Each row comes from the steps of one walk. Every step used is in the known rows, and no mark comes twice. Write the walk behind each row, first mark first.
(in the rows, 128 means zero)
Known rows:
moga mogo mezugug mizu tovo gife: [ 77  90 149 190 162 112  83  69 147 100 143  83 134 133 136 115 165 145
  81 118  90 167 176 135 143]
mogo mezugug tovo mizu fimos: [114 109 126 103 163 141 139 111  93 155 143 113 143  94 137 157 127 140
 155  81  57  84  80 124  89]
lida ziru fimos: [220 114  94 134  52 105 192 146 119 146 170 179 147 122 116 130 121 125
 152 135 135 139 100 118 163]
lida ziru fimos mizu mezugug tovo gife: [ 99 123 144 190  67 117  77  51 108 124 131 137  92 134 102 114 150  87
 120 111  87 136 148 119 151]
gife tovo mizu mezugug mogo: [122 137 117 148 141 148 104  92 102 191 102 110 106 126 139 117 132 116
 190 141 149 137 159 167 123]
ziru fimos mizu mezugug mogo: [136 113 123 139 132 138 121 137  96 163 103 151  38 121 128 114  95 128
 157 165 175 100 160 166 138]
ziru fimos mogo mezugug mizu tovo: [ 99 136 112 165 177  87 118 151 115  81 174  96 108 112 138 126 125 184
  94 135 132 148 114 145 178]
mogo mezugug: [125 133 113 112 154 136 146 178 185 113 139 138 143 123 129 102  99 140
 106 110 151 120 125 131  90]
mogo moga: [148 109 114 107 142 116 147 164 145 108  97 164 152 124 156 100 170 144
 132 154 165 185 113 100 117]
mizu mezugug mogo: [127 101 107 134 146 143 114 118  92 172  96 134  63 114 147 102 133 135
 145 156 153 130 160 159 134]
lida ziru fimos mizu tovo mezugug: [112 136 126 108  55  57 130 116 144  96 115 132 139 116 138 166 161 110
 101 122 101 109 128 145  97]
ziru lida: [147 139 108 118 103 126 161 158  98 157 103 148 118 162  88 148 127 124
 123 109 149  95 162  89 100]
lida ziru fimos mizu tovo: [102 123 142 163  87  94 151 135 103  92 119 172  49 108 140 149 114 146
 106 160  99 133  89 142 134]
fimos mizu: [132 129 164 103 112 164 162 168 133 124 106 192  89 136 101 147  70 113
 109 157 125  57 123 118  87]
lida ziru fimos mizu mezugug mogo: [139 113 117 136 114 127 131 119  96 170 107 152  47 122 133 118  91 110
 157 174 155 110 150 172 146]
lida ziru fimos mogo mezugug: [178 165 114 104 113 139 174 189 188 105 180 125 155 130 117 123  72 128
 103 115 165 132 100 128 171]
tovo mizu mezugug: [119 176  99 151 110 139 122 115  89 169 134 146 136  66 124 135 202 124
 134 119  87 120 127 153 130]
gife tovo mezugug mogo: [137 104 129  99 120 124 112 102 152 164  86  90 151 175 141 125 114 100
 183 128 176 123 171 143  85]
lida ziru fimos mizu: [178 134 144 121  65 129 187 165 131 129 141 202  95 136  94 154  57 102
 137 160 138  70 108 129 128]
lida ziru: [166 112  98 102  68 123 181 100 123 165 133 166 162 126 141 139 128  88
 111 155  59 151  90 123 130]
mezugug mogo moga: [148  92 120 103 168 121 128 147 145 124  85 144 125 142 166  92 140 143
 155 166 197 190 146 124 121]
moga mogo mezugug mizu tovo: [ 80 109 112 169 193  98 113 142 124 100 164  83 122 113 144 115 141 175
  86 136 100 156 121 142 155]
fimos mizu mezugug tovo: [ 84 147 122 160 101 140  90 128  71 130 124 146  62 116  98 107 133 107
 123 123  91  96  95 104 139]
ziru fimos mogo: [227 151 135 103  86 173 186 188 124 117 172 146 139 134  99 138 107 147
 110 127 173 123 101  92 212]
mezugug mizu fimos mogo moga: [158 114 119  82 173 123 160 167 118 108 122 124 150 126 157 130 140 146
 116 157 152 163  84  95 177]
fimos mizu tovo: [ 73 119 154 151 118 118 134 137 106  88  97 165  45 107 144 144 123 153
  88 156  90 123 100 134 105]

Which walk is each row?
[124 101 130 101 150 148 142 101  72 163 135 122 139  93 135 163 140 142
 155  89  47  83  79 117  95] | mezugug tovo mizu fimos
[ 80 135 114 154 186  99 112 141 118  85 160  92 111 113 146 129 127 176
  80 140 110 148 113 145 162] | fimos mogo mezugug mizu tovo
[ 88 135 137 100  83  77 116 122 145  90  98 127 132 114 140 160 169 121
  89 118 103  97 138 139  74] | fimos mizu tovo mezugug
[171 133 156 125  90 144 175 188 131 117 133 200  82 135  87 144  63 128
 138 147 168  55 123 119 116] | ziru fimos mizu
[139 174 142 130 142 175 102 126 157 147 185  85 214 126  90 128 140 117
 152  65  98 120 132 122 119] | moga mogo mezugug tovo mizu
[143 151 105 109 210 136 129 172 148 118 199  88 182 143 102 124  76 144
  99 131 154  94 140 131 169] | fimos mogo mezugug mizu
[128 135 100 116 155  91 112 120 132 149 156  78 227 165 107 142 132 110
 150 123 138  88 153 123 116] | gife tovo mezugug mizu
[131 126 110 123 165 113 108 131 130 138  91 132 125 116 165  98 170 135
 167 159 182 191 149 147 132] | tovo mizu mezugug mogo moga
[ 92 112 152 164 122 139  68  72 156 104 131 110 131 152 109  95 139 111
 108  84 109 144 164 109 110] | mogo mezugug tovo gife
[124 138 120 103  69 101 133 115 164 145  94 102 212 160 129 144 161  84
 160  99 133 115 130 107  68] | gife tovo mezugug
[133 107 121  98 141  94 115 131 166 127  73 114 162 162 167 102 152 117
 178 152 204 188 148 125 101] | gife tovo mezugug mogo moga
[130 161 135  98 155 158 163 164 172 125 148  93 164 130 130 145  75 126
 129  98 132 114  83 125 129] | gife tovo mizu fimos mogo mezugug
[158 204 140 126 123 164 105 133 150 129 196  99 200 127  84 137 122 123
 160  64 128 116 126 126 141] | ziru fimos mogo mezugug tovo mizu
[103 127 160 155 117 152  74  79 160  98 138 101 133 156 105 103 127 109
  98  86 115 146 158 104 137] | fimos mogo mezugug tovo gife
[144 103 116  84 151  96 114 138 162 117  83 123 154 145 166 102 160 129
 153 152 200 179 160 131 107] | tovo mezugug mogo moga
[102 134 119 135 137 142  94 150 142 110 150 114 124 143 103  90 105 125
 122  86 123 123 103  98 115] | mogo mezugug tovo
[ 80  91 156 177 112 118  93  54 127  97  99 132  99 121 149 121 184 144
  86 120  83 175 161 126 113] | mizu tovo gife
[ 70 102 179 175 109 122  94  65 132  89  92 147  74 127 138 134 151 130
  84 132  86 142 163 133 104] | fimos mizu tovo gife
[143 181 145 139 110 168 139 101 142 178 134 115 223 144 110 155 141 100
 205  99 112 132 122 121  84] | gife tovo mizu
[120 112 119 121 158 112 118 147 128 124  73 152  84 124 163  96 140 128
 151 179 192 171 140 141 130] | fimos mizu mezugug mogo moga
[171 113 129  75 164 167 177 154  82 137 157 108 136 122 125 163  98 147
  94 137 101  88  78 101 191] | mezugug mizu fimos mogo
[ 78 118 153 175 155 111  82  68 139  85 140  92 121 133 135 125 150 146
  75 121 103 162 168 139 152] | fimos mogo mezugug mizu tovo gife
[133 131 114 131 149 151 102 101  99 181 112 122  99 108 138 117 141 130
 164 140 144 128 170 173 127] | tovo mizu mezugug mogo
[167 146 150  82 123 187 181 133 100 153 137 106 160 124 128 178 108 123
 135 114  92 109  66  99 164] | gife tovo mizu fimos mogo
